Each row was made from one walk, in order. Every step used is in the known rows, and no mark comes twice. Write each row's walk.
Known rows:
zonoz -> bikibak -> vubig: [-0.081 -0.966 -0.231 -0.527  0.022  1.609  0.149  0.619  0.191  2.134
  1.168 -3.507  0.848  0.352  1.045  3.724  1.159 -0.841  1.265  0.661
 -1.304  1.919]
mene -> senu -> bufum -> nosa -> zonoz -> fugov: [ 3.530  0.154  0.402  0.457  1.473 -1.661  2.632 -0.030 -0.523  0.992
 -1.217  0.020  0.687  1.858  0.840  3.422 -0.874  1.181  1.260 -1.289
  0.933  0.227]
senu -> bufum -> nosa -> zonoz: [ 1.705  0.720  0.353  1.114  0.837  0.122  1.372  0.706 -1.681  0.331
 -0.182 -0.040  2.344  1.308 -1.689  0.565 -1.359 -0.816  0.251 -0.657
 -0.407 -0.864]
mene -> fugov: [ 1.698 -0.184  1.315  0.544 -0.023 -0.669 -0.247 -0.607 -0.369  0.144
 -1.248  0.812 -0.740  0.048 -0.962  0.630  0.386 -0.638  3.083 -1.011
 -0.332  1.629]
fugov -> bufum -> nosa -> vubig: [ 1.113 -0.430  0.170  0.039  1.177 -2.211  1.923  0.914 -1.576  0.721
  0.641  0.126  2.641 -0.753 -2.708  0.629 -2.495 -2.000  0.883 -1.586
  0.190  1.357]
nosa -> vubig -> senu: [ 1.013 -1.365 -0.112 -0.203  2.311 -0.738  1.312  0.419 -1.064  1.214
  0.076 -0.185  0.932  0.362  0.109 -1.469  1.190  0.859  1.439  0.950
  1.923  1.437]
bufum -> nosa: [ 1.575 -0.280 -0.254 -0.936  0.700 -1.611  0.797 -0.710 -1.717  0.360
  1.753  0.428  0.695  0.591 -1.893  1.290 -2.198 -1.438 -1.236 -0.440
 -0.639  0.323]
fugov -> vubig: [ 2.202  0.854 -0.482  0.148  3.073  0.243  1.422 -0.613  0.454 -0.007
 -0.263  1.233  1.010  0.109  0.186  0.607 -0.860 -1.355 -0.293 -0.439
  0.083  1.917]
mene -> bikibak -> bufum -> nosa -> vubig: [ 0.686 -0.696  0.515  0.275  2.233 -1.084  2.803  0.841 -0.836  2.784
  0.065 -0.047  1.033  0.627 -2.784  5.350 -2.750 -0.093  1.942  1.496
  0.152  3.186]
vubig -> senu: [ 0.270 -0.613 -1.179  0.668  0.930 -1.238  0.047 -0.481 -1.325  0.263
 -0.298  0.518  0.656  0.174  1.622  0.154  0.333  1.019  0.673  0.717
  1.743 -0.701]
zonoz -> bikibak: [-0.418 -0.210 -0.510 -1.092 -0.574  1.083 -0.021  0.572 -0.149  1.992
  0.877 -2.480  0.420  0.350  1.089  2.350  0.607 -0.365  1.063  1.364
 -1.187  0.171]
bufum -> nosa -> zonoz -> fugov: [ 1.668  0.836 -1.611 -0.739  1.166 -2.425  2.233  0.051 -1.826  0.607
  1.003 -1.272  0.142  1.279 -3.020 -0.025 -0.781 -1.905  0.505 -0.475
 -1.493  0.164]
zonoz -> senu -> bufum -> nosa -> vubig: [ 2.470 -1.197  0.185 -0.422 -0.160 -0.246  0.545  1.114 -3.481  0.621
  0.624 -2.394  2.044  1.118  1.384  2.033  0.632 -0.873 -0.385 -0.404
  0.808 -1.352]
senu -> bufum -> nosa: [ 1.790  0.039  0.777  0.981  0.179  0.385  0.668  0.032 -1.558  0.022
  0.446  0.355  2.520  1.007 -0.963  1.324 -1.679 -0.768  0.108 -0.802
 -0.338 -0.919]
senu -> bufum -> nosa -> zonoz -> bikibak: [ 1.590  0.670  0.087  0.690  0.638  0.503  1.379  0.894 -1.726  0.992
  0.131 -0.903  2.475  1.421 -1.294  1.340 -1.195 -0.946  0.602 -0.183
 -0.809 -0.830]
senu -> bufum -> nosa -> zonoz -> fugov: [ 1.844  0.802 -0.129  1.011  0.482 -0.211  1.706  0.516 -1.613  0.196
 -0.099 -0.816  2.135  1.462 -1.690  0.388 -0.683 -1.134  1.335 -0.917
 -0.898 -0.980]
vubig -> senu -> bufum: [ 0.743 -0.468 -0.463  1.692  0.715 -0.273  0.120 -0.122 -1.572  0.099
 -0.814  0.519  2.036  0.596  1.916  0.470  0.243  1.119  1.357  0.327
  1.817 -1.453]
bikibak -> vubig -> senu -> bufum -> nosa -> zonoz -> fugov: [ 1.740 -0.979 -0.813  1.873  1.691 -0.470  1.446  0.074 -1.263  0.471
  0.057 -2.008  2.014  0.978  0.090  2.048  1.144 -0.698  2.003 -1.071
  0.314  1.462]
fugov -> vubig -> senu -> bufum -> nosa: [ 3.264  0.435 -0.916  1.030  3.812 -0.454  1.764 -0.939 -1.216  0.169
 -0.261  1.689  2.648  0.678  0.859  1.292 -1.390 -1.026  0.215 -0.308
  1.147  0.969]
mene -> bikibak -> vubig -> senu -> bufum -> nosa: [ 1.756 -1.250 -0.536  0.737  2.034  0.012  2.325  0.379 -0.704  1.474
 -0.478 -0.389  1.687  1.476 -0.386  6.012 -1.469  1.506  1.221  0.353
  0.396  2.801]
mene -> nosa -> zonoz: [ 0.797 -0.204  0.211  0.873  2.159 -0.478  0.862  1.684  0.599  0.579
  0.775  0.395 -0.524  1.057 -2.676  0.717 -1.337 -0.432  0.492  1.151
 -1.383  1.867]
nosa -> zonoz -> bikibak: [-0.462  1.204 -1.326 -0.496  0.974  0.241  1.303  1.768 -0.291  1.934
 -0.602 -2.554 -0.088  0.935 -0.705  0.074  0.927 -0.401  1.081  1.271
 -1.030  0.185]
zonoz -> senu -> bufum -> nosa: [ 2.152 -0.868 -0.117 -0.237 -0.647 -0.262  0.082  0.922 -3.454  0.300
  0.540 -2.157  1.870  1.059  1.746  2.541  0.260 -0.888 -0.732 -0.591
  0.620 -2.023]
vubig -> senu -> bufum -> nosa -> zonoz -> fugov: [ 1.634 -0.013 -1.419  1.353  1.183 -1.547  1.337 -0.161 -2.504  0.377
 -0.328 -0.255  2.042  1.295  0.459  0.408  0.129  0.158  1.959  0.073
  0.977 -1.431]

Which walk is each row?
[ 2.194 -0.410  1.146  0.634  0.959  0.465  1.317  0.343 -1.636  0.557
  0.571  0.037  2.740  1.065 -1.434  0.558 -1.173 -0.692  0.527 -0.630
  0.040  0.042] => senu -> bufum -> nosa -> vubig
[ 1.449  0.693 -0.966 -0.686  1.668 -1.925  1.731  0.334 -1.928  0.761
  0.845 -0.165  0.460  1.086 -2.997  0.175 -1.887 -1.513 -1.014 -0.210
 -0.743  0.389] => bufum -> nosa -> zonoz
[ 3.067  0.847 -1.434  0.768  4.073 -0.233  2.248 -0.298 -1.340  1.063
 -0.390  0.604  2.662  1.045  0.695  1.618 -1.012 -1.177  0.731  0.226
  0.709  1.042] => fugov -> vubig -> senu -> bufum -> nosa -> zonoz -> bikibak
[-0.100 -0.952  0.011 -0.240  1.096 -0.567  1.014  0.632 -1.700  3.720
  1.825 -2.552  1.696  0.022 -0.428  3.792 -0.505 -2.058  2.478  2.120
 -0.281  1.344] => zonoz -> bikibak -> bufum -> nosa -> vubig -> senu
[ 2.302  0.611 -1.852  0.909  1.475 -0.947  2.045 -1.017 -0.291 -0.153
 -0.368 -1.212  1.056  0.838  1.015  0.126  1.749 -1.267  3.602 -0.723
 -0.506  0.158] => zonoz -> fugov -> vubig -> senu -> bufum
[ 0.486  0.637 -0.848  0.113  0.856 -2.139  1.899  1.453 -1.646  1.189
  0.207 -0.855  2.365 -0.424 -2.519  1.479 -2.514 -2.239  0.912 -1.188
 -0.690  0.498] => fugov -> bufum -> nosa -> zonoz -> bikibak
[ 1.468  0.211 -1.092 -0.947  1.648 -1.127  1.879  0.602 -1.797  1.827
  1.418 -1.810  0.906  1.232 -2.425  2.034 -1.218 -1.908 -0.392  0.131
 -1.438  1.300] => bufum -> nosa -> zonoz -> bikibak -> vubig
[ 1.036 -1.421  0.025  2.072  1.350  0.629  0.368  0.007 -0.629  0.203
 -0.189 -1.110  2.122  0.378  1.250  2.306  0.938  0.116  1.243 -0.862
  1.104  1.446] => bikibak -> vubig -> senu -> bufum
[ 2.889  0.513 -1.916  0.588  1.757 -1.458  2.326 -1.224 -0.872 -0.055
  0.177 -1.055  1.272  0.994  0.342  0.561  0.953 -1.694  3.162 -0.825
 -0.676  0.288] => zonoz -> fugov -> vubig -> senu -> bufum -> nosa
[ 1.362 -1.219  0.397  0.575  2.178 -0.051  1.356  0.625 -1.303  1.109
 -0.328 -0.213  1.907  0.657  0.191 -1.287  1.171  0.932  1.854  0.716
  2.024  0.875] => nosa -> vubig -> senu -> bufum
[ 1.939  0.231 -1.266 -1.135  1.257 -2.178  1.562  0.801 -3.022  0.903
  0.983 -1.273  0.506  1.235 -1.780  0.959 -1.163 -1.650 -1.429 -0.189
 -0.411 -0.330] => bufum -> nosa -> zonoz -> senu
[ 3.383 -0.379  0.827  0.436  1.895 -0.677  2.401  0.363 -0.399  1.785
 -0.770 -0.526  1.264  1.886  1.208  5.094 -1.141  1.086  0.612 -0.957
  0.977  1.251] => mene -> senu -> bufum -> nosa -> zonoz -> bikibak -> vubig
[-0.184 -0.707  0.450 -0.470  0.791 -0.159  1.021  0.756 -1.220  3.634
  1.903 -2.716  1.454 -0.068 -1.014  3.698 -0.705 -2.400  2.236  1.854
 -0.930  1.608] => zonoz -> bikibak -> bufum -> nosa -> vubig
[ 0.896  0.316 -1.436  0.167 -0.736 -2.594  1.880 -0.103 -0.916 -0.077
  0.572 -1.974  1.016 -0.154 -1.590  0.514  0.108 -2.291  3.401 -1.847
 -1.582 -0.166] => zonoz -> fugov -> bufum -> nosa
[ 1.137 -0.612 -0.245  0.292  1.474 -2.614  1.900  0.741 -1.990  0.779
  0.555  0.338  2.865 -0.738 -2.135  0.682 -2.356 -1.615  1.116 -1.329
  0.762  1.158] => fugov -> bufum -> nosa -> vubig -> senu
[ 0.801  0.700 -0.054  1.392  2.484 -2.359  2.355  0.277 -1.422  2.055
  0.647 -0.879  1.259 -0.163 -3.208  2.054 -1.767 -3.818  2.364  0.223
 -0.423  1.747] => bikibak -> bufum -> nosa -> zonoz -> fugov -> vubig
[ 1.451 -0.095 -0.992  1.374  1.552 -1.114  0.976  0.027 -2.469  0.512
 -0.413  0.501  2.251  1.104  0.448  0.538 -0.617  0.433  0.850  0.242
  1.477 -1.275] => vubig -> senu -> bufum -> nosa -> zonoz
[ 3.217  0.905 -1.273  1.147  4.277 -0.611  2.260 -0.476 -1.324  0.373
 -0.696  1.451  2.559  0.918  0.312  0.834 -1.258 -1.048  0.325 -0.247
  1.121  1.007] => fugov -> vubig -> senu -> bufum -> nosa -> zonoz
[ 1.719  0.253  0.272  0.985  0.922  0.707  1.414  0.907 -1.558  1.047
  0.235 -1.452  2.702  1.426 -1.344  2.075 -0.925 -1.173  0.739 -0.585
 -0.867  0.053] => senu -> bufum -> nosa -> zonoz -> bikibak -> vubig
[ 2.590  1.065 -0.278  1.114  1.534 -0.111  2.188  0.302 -1.415  0.202
 -0.197 -0.432  2.455  1.494 -1.668  0.584 -0.923 -1.590  1.239 -1.078
 -0.812 -0.345] => senu -> bufum -> nosa -> zonoz -> fugov -> vubig
[ 1.913  0.007 -1.009  1.096  2.971 -1.347  1.861  1.045  0.416  0.535
  0.713 -0.199 -0.265  1.376 -2.082  0.690 -0.445 -0.979  2.141  0.965
 -1.452  2.074] => mene -> nosa -> zonoz -> fugov -> vubig -> senu
[ 1.639 -1.478 -0.020  1.730  1.589  0.004  0.653 -0.241 -1.240  0.340
  0.408 -0.935  2.349  0.557  0.590  2.704  0.229 -0.358  0.796 -0.936
  0.899  1.545] => bikibak -> vubig -> senu -> bufum -> nosa
[ 2.687  0.539 -0.853  1.380  3.592  0.072  1.525 -0.691 -0.593  0.060
 -0.917  1.551  2.398  0.496  1.488  0.869 -0.684 -0.548  0.635 -0.165
  1.421  0.892] => fugov -> vubig -> senu -> bufum
[ 2.557  0.875 -2.125 -0.435  2.546 -2.802  2.704 -0.268 -2.119  0.716
  0.780 -0.630  0.716  1.411 -2.356  0.232 -0.974 -2.010  0.673 -0.368
 -0.864  0.571] => bufum -> nosa -> zonoz -> fugov -> vubig -> senu
[ 2.344 -1.201 -0.363 -1.028  2.300 -2.164  1.702 -0.387 -2.496  1.195
  1.834  0.302  1.325  0.823 -1.867  0.262 -1.261 -0.844 -0.270  0.259
  0.691  1.292] => bufum -> nosa -> vubig -> senu
[ 0.141  0.391 -1.261  0.587 -1.094 -1.853  1.499  0.213 -0.041 -0.224
 -0.308 -2.254  0.665 -0.423 -0.632 -0.160  1.180 -1.560  3.988 -1.658
 -1.257 -0.313] => zonoz -> fugov -> bufum
[ 4.106  0.105  0.639  1.165  2.734 -1.151  1.071 -1.370 -1.352  0.298
 -1.199  2.055  1.242  0.591 -0.587  1.804 -0.817 -1.489  3.073 -1.317
  0.437  2.356] => mene -> fugov -> vubig -> senu -> bufum -> nosa
